Every row comes from one small tree of marks. The marks that hang from a mark follow it in brackets, in the order of their numbers. Every link used is in the known rows. Which tree was each row made from?
In the rows, 128 means zero.
Known rows:
Z_575{Z_58 Z_233{Z_402} Z_412{Z_359}}: [ 66 137 158 134  61 144 143 127 177 118 154 115 189 175 147 155  90 174
  63  97  62 111 147 136 122  50 150 120 157  91 155 198 104]
Z_619{Z_575{Z_233}}: [109 156 137 134  90 114 127 115 210 160 186 123 132 131 141 123 110 144
  77 101 102 122 130 148  99 132 145 107 185 151 165 173 121]
Z_619{Z_575{Z_233{Z_402{Z_681}}}}: [ 85 147 132 139  90 108 117 110 194 166 175 109 123 129 150 155 110 153
  89  97  86 110 157 145  97 125 171 104 181 155 169 163 103]
Z_233{Z_402{Z_681} Z_575{Z_412{Z_359}}}: [ 53 143 145 156  78 101 129 120 153 109 121  70 153 176 154 178 118 158
  76  75  53 131 174 154 119  81 192 121 148 106 158 149  98]
Z_233{Z_402 Z_575{Z_58}}: [ 54 162 147 154  78 102 114 112 172 137 134  79 151 186 140 162 111 149
  77  74  94 117 150 136 118  91 146 103 170 116 167 142 122]
Z_575{Z_58 Z_233{Z_402}}: [ 78 149 143 134  72 134 125 125 189 150 167 107 165 162 133 151  94 148
  81  99  91 102 142 133 112  83 132 103 178 124 161 173 109]
Z_619{Z_575{Z_58 Z_412}}: [ 80 155 169 145  94 104 111 111 188 174 175 139 166 163 165 143 128 175
  96  78 106 100 131 126  70 106 173 109 173 125 176 179 149]
Z_520{Z_43}: [126 131 130 149 105 121 124 140 196 163 148  90 131 142 128 133 121 104
 109 106 109 131 118 139  92 116 127 103 157 127 128 134 120]
Z_359{Z_979}: [142 149 134 121 110 120 113 130 203 129 142 101 154 143 132 133 123 117
  99  88 100 137 136 140 110 142 110  99 156 130 134 144 133]
Z_359{Z_979{Z_646}}: [154 156 148 110 102 126 124 135 208 128 146 100 139 127 133 146 113 118
 114  78  83 140 129 132 125 141 112  89 156 112 149 151 146]
Z_520{Z_412 Z_681 Z_979{Z_646}}: [118 147 161 163  99 129 145 135 204 165 124  79 115 134 140 138 104 103
 101 101 128 103 133 115  82 129 137 105 135  49 145 111 109]
Z_575{Z_412{Z_359{Z_979}}}: [123 140 147 129  99 128 132 130 189 106 136 107 175 157 151 134 117 140
  82  85  73 142 143 145 117 102 140 118 139  96 130 168 125]
Z_520{Z_43 Z_979}: [118 125 147 164 114 121 127 126 212 169 134  75 130 148 133 121 104 106
 107 115 124 108 122 131  71 122 118 107 142 107 115 118 106]
Z_575{Z_412}: [107 147 144 135  98 120 126 138 174 137 157 110 171 163 156 141 131 148
  92  80  97 123 123 140  92 108 148 123 161 124 150 168 122]
Z_575{Z_58 Z_233 Z_412{Z_359}}: [ 92 145 165 134  65 138 144 135 187 118 166 126 199 163 138 131  98 165
  64 102  72 102 140 134 103  56 155 121 157  96 153 210 120]
Z_575{Z_412{Z_359}}: [107 135 144 143  89 122 134 135 173 116 147 110 173 170 153 134 117 145
  84  84  78 135 132 158 113  92 153 126 143 104 141 175 116]
Z_233{Z_402{Z_681} Z_575{Z_58}}: [ 54 157 149 160  78  93 112 117 170 146 137  77 154 175 139 178 117 144
  94  72  84  95 172 133 101  88 178 101 166 122 178 144 118]
Z_520{Z_43 Z_412}: [105 141 135 166  98 126 138 143 190 171 133  77 121 137 134 125 125 105
 112 109 131 120 113 119  84 113 132 104 160 111 122 117 110]
Z_520{Z_43 Z_681 Z_979}: [125 124 139 172 120 119 128 122 213 182 127  76 126 136 126 130 106  87
  97 127 118 122 134 123  61 119 131 106 130  73 126  97 106]
Z_43{Z_520{Z_681}}: [141 159 114 153 105 109 124 148 182 161 162  85 127 137 126 149 142 114
  97  92  94 114 136 145  83 122 139  95 160 110 151 147 116]
Z_412{Z_359{Z_979}}: [139 140 132 130  96 123 124 127 205 103 131  96 153 146 136 121 106 112
  87  94  77 152 146 157 130 121 119 105 141 108 128 155 126]
Z_51{Z_233{Z_402}}: [ 90 147 131 136 103 133 109 126 177 140 129 113 145 165 127 164  93 136
 106  99  71 141 126 145 124 116 123 115 165 155 151 139 122]
Z_619{Z_575{Z_58 Z_233 Z_412}}: [ 80 160 167 138  80 116 125 113 198 169 191 145 170 145 153 136 118 184
  76  91  96  96 135 123  75  92 166 111 184 125 178 195 136]
Z_402{Z_681}: [122 141 134 146 101 101 110 135 177 150 164  93 148 144 142 149 124 113
 118  87  99 102 141 148  81 121 166 111 157 142 161 157 122]
Z_412{Z_359}: [125 132 129 149  90 115 126 135 187 113 143  94 149 158 142 125 103 113
  85  96  85 140 134 164 126 110 141 114 146 113 140 168 119]
Z_43{Z_520{Z_681 Z_979{Z_646}}}: [150 153 147 150 104 117 135 147 196 160 151  76 108 131 127 150 116 115
 105  87  94  94 136 138  82 132 130  90 147  80 147 138 113]
Z_979{Z_359 Z_646}: [140 140 145 127 108 114 141 168 189 124 153 114 119 136 138 143 110 106
 111  81  80 133 129 151 141 133 147 106 170 124 157 175 144]
Z_520{Z_43 Z_412{Z_359} Z_681 Z_979}: [107 127 142 193 101 132 151 129 209 166  99  62 115 133 132 118  96  85
  90 135 122 120 148 117  75 103 140 108 113  35 105  90  87]
Z_575{Z_233{Z_402}}: [ 97 144 124 129  82 133 133 128 187 137 160  93 149 154 131 147  98 136
  79  99  88 126 135 150 126 108 125 111 175 138 147 161  93]
Z_619{Z_575}: [111 149 136 150 104  96 108 115 199 163 173 115 130 145 151 129 122 137
  95  87 112 124 129 154  92 144 150 107 177 151 164 157 132]
Z_520{Z_412 Z_681{Z_402} Z_979{Z_359}}: [108 125 132 176 120 103 121 140 198 151 104  81 118 136 147 136 108  87
  90 107 143  96 146 112  75 132 136 119 123  88 123 105  95]
Z_575{Z_58 Z_233 Z_412}: [ 88 156 162 129  76 137 139 136 186 147 181 130 197 159 138 139 107 167
  78  95  90  91 130 117  84  71 149 117 172 112 162 199 127]
Z_412{Z_359{Z_979{Z_646}}}: [153 143 148 119  88 130 129 134 206  99 134  98 139 133 137 135  99 111
  99  84  66 151 140 151 144 124 119  95 144  96 139 167 137]
Z_51{Z_233{Z_575} Z_979{Z_359 Z_646}}: [105 174 161 142 126 123 137 169 186  95 128 140 106 144 107 147  90 127
 121  96  31 177 132 155 158 110 147 129 194 139 162 175 167]

Write each row's tree:
[120 114 141 163 132 115 139 149 214 157 131  86 116 140 133 119 102  96
 103 117 113 112 134 138  91 127 136 113 150 114 109 122 112] => Z_520{Z_43 Z_979{Z_359}}
[ 36 159 161 156  79 100 117 119 157 143 137  84 173 181 153 187 126 174
  93  63  74  91 170 127  90  73 194 110 163 116 178 153 117] => Z_233{Z_402{Z_681} Z_575{Z_58 Z_412}}
[ 52 163 153 148  87 116 112 121 172 139 121 106 157 183 122 169  93 150
  88  90  66 130 139 129 121  90 137 110 169 139 170 144 140] => Z_51{Z_233{Z_402 Z_575{Z_58}}}
[ 36 158 158 149  78 108 119 116 162 136 133  91 174 195 152 168 120 173
  73  65  85 114 151 128 107  79 159 111 169 108 169 151 119] => Z_233{Z_402 Z_575{Z_58 Z_412}}
[153 146 145 151 119 107 146 167 197 150 149  86  99 122 128 150 118 108
 104  88  85 100 147 144  99 134 146  99 151  82 141 145 123] => Z_43{Z_520{Z_681 Z_979{Z_359 Z_646}}}
[115 145 140 170 115 108 149 168 188 147 137  73 110 139 136 124 126 126
 103  91 125  71 133 140  88 130 137 109 160 118 111 141 101] => Z_43{Z_520{Z_412 Z_979{Z_359}}}
[117 157 134 180 103 115 139 145 189 169 138  64 116 135 131 134 131 120
  95  99 131  80 136 125  63 125 133 100 144  81 121 117  94] => Z_43{Z_520{Z_412 Z_681 Z_979}}
[ 65 152 158 130  70 143 133 125 175 147 163 118 192 173 146 160 104 179
  73  91  82  97 139 123 101  65 146 116 173 114 165 185 108] => Z_575{Z_58 Z_233{Z_402} Z_412}
[ 81 145 139 129  83 136 135 132 167 141 162 104 169 148 150 171 115 165
  85  91  70 106 152 138  98  87 167 121 169 131 157 173  89] => Z_575{Z_233{Z_402{Z_681}} Z_412}
[114 156 136 147 144 130 121 169 185 109 140 152 131 152 112 132  97 122
 127 113  53 161 126 164 130 110 138 136 187 159 147 175 155] => Z_51{Z_233 Z_979{Z_359}}
[100 136 143 180 126 112 147 149 199 156 117  89 122 140 139 124 110  94
  89 113 129 108 153 120  83 128 154 120 136  71 127 111 102] => Z_520{Z_412 Z_681 Z_979{Z_359}}
[ 93 161 155 141  80 111 119 113 212 170 190 135 152 139 141 127 107 154
  82  99 103  96 133 130  87 110 152  99 187 138 180 186 136] => Z_619{Z_575{Z_58 Z_233}}
[104 155 166 118  70 148 144 131 203 113 155 129 198 148 135 131  99 160
  69  97  63 115 149 125 110  64 137 116 150  88 146 201 129] => Z_575{Z_58 Z_233 Z_412{Z_359{Z_979}}}
[126 163 155 161  92 124 148 151 189 151 146  66 105 130 137 135 121 134
 115  78 121  67 115 130  87 130 125  94 159  98 124 141 107] => Z_43{Z_520{Z_412 Z_979{Z_646}}}
[106 143 128 171 104 121 139 139 193 186 124  81 113 126 129 138 128  89
 103 125 124 135 127 109  75 110 143 102 144  74 130  98 110] => Z_520{Z_43 Z_412 Z_681}
[ 66 160 135 158 134 120 123 155 170  98 116 124 116 170 112 156  91 139
 104 105  37 180 151 165 159 102 144 134 193 153 151 154 137] => Z_51{Z_233{Z_402 Z_575} Z_979{Z_359}}
[ 99 123 147 180 126 119 153 155 208 162 116  76 105 134 137 111 105  99
 110 122 137  99 130 118  84 123 139 115 144  98  96 111 101] => Z_520{Z_43 Z_412 Z_979{Z_359}}
[117 119 121 176  86 116 124 132 196 157 102  66 113 125 140 141 112  73
  94 126 117 134 134 112  85 101 134 103 112  70 116 105  94] => Z_520{Z_43 Z_412{Z_359} Z_681{Z_402}}
[135 132 165 148 103 134 136 132 214 163 137  78 112 133 128 132  94 108
 119 105 111 108 115 128  92 129 118  99 146  90 126 128 117] => Z_520{Z_43 Z_979{Z_646}}
[ 65 158 165 157  69 104 134 126 173 113 135 102 179 184 143 141 111 158
  67  74  77 121 147 136 110  65 169 117 153  92 160 178 137] => Z_233{Z_575{Z_58 Z_412{Z_359}}}
[128 154 114 161  93 103 114 144 176 163 137  67 114 129 133 157 144 105
  99  90 128  90 128 121  68 123 127  92 145 112 137 127  95] => Z_43{Z_520{Z_412 Z_681{Z_402}}}
[ 88 179 143 157 117 123 116 139 183 108 133 126 135 167 102 139  99 137
 111 103  58 167 122 157 123 105 132 128 188 150 159 157 146] => Z_51{Z_233{Z_575} Z_979}
[106 131 136 172  86 130 145 145 190 146 122  74 120 136 138 121 111 105
  99 117 112 131 121 130 103 100 138 107 144  93 110 130 103] => Z_520{Z_43 Z_412{Z_359}}
[130 154 156 158 108 115 157 174 188 141 141  76  96 126 134 134 121 126
 112  83 112  72 127 134 105 132 138  99 163 103 121 149 114] => Z_43{Z_520{Z_412 Z_979{Z_359 Z_646}}}
[100 131 149 180 106 129 140 131 207 171 120  66 119 140 138 114 108 110
 109 118 148  92 117 115  67 119 121 110 140  93 102 103  98] => Z_520{Z_43 Z_412 Z_979}
[ 51 154 137 148  86 108 127 114 158 125 129  78 154 186 150 166 123 167
  72  64  81 142 148 144 124 102 154 117 166 119 157 136 104] => Z_233{Z_402 Z_575{Z_412}}
[118 138 161 173 102 134 151 135 210 185 115  66  97 117 133 140 104  88
 114 120 126 111 128 101  70 119 133  95 132  39 126  93 107] => Z_520{Z_43 Z_412 Z_681 Z_979{Z_646}}
[ 72 152 153 143  81 110 112 108 197 177 182 121 143 139 148 159 105 162
  93  95  87  87 157 132  83 103 174  98 181 143 185 175 121] => Z_619{Z_575{Z_58 Z_233{Z_402{Z_681}}}}
[ 98 150 171 140  91 110 115 107 205 142 153 138 169 153 164 137 120 171
  85  81  80 120 149 128  93 101 162 106 156 100 160 179 150] => Z_619{Z_575{Z_58 Z_412{Z_359{Z_979}}}}
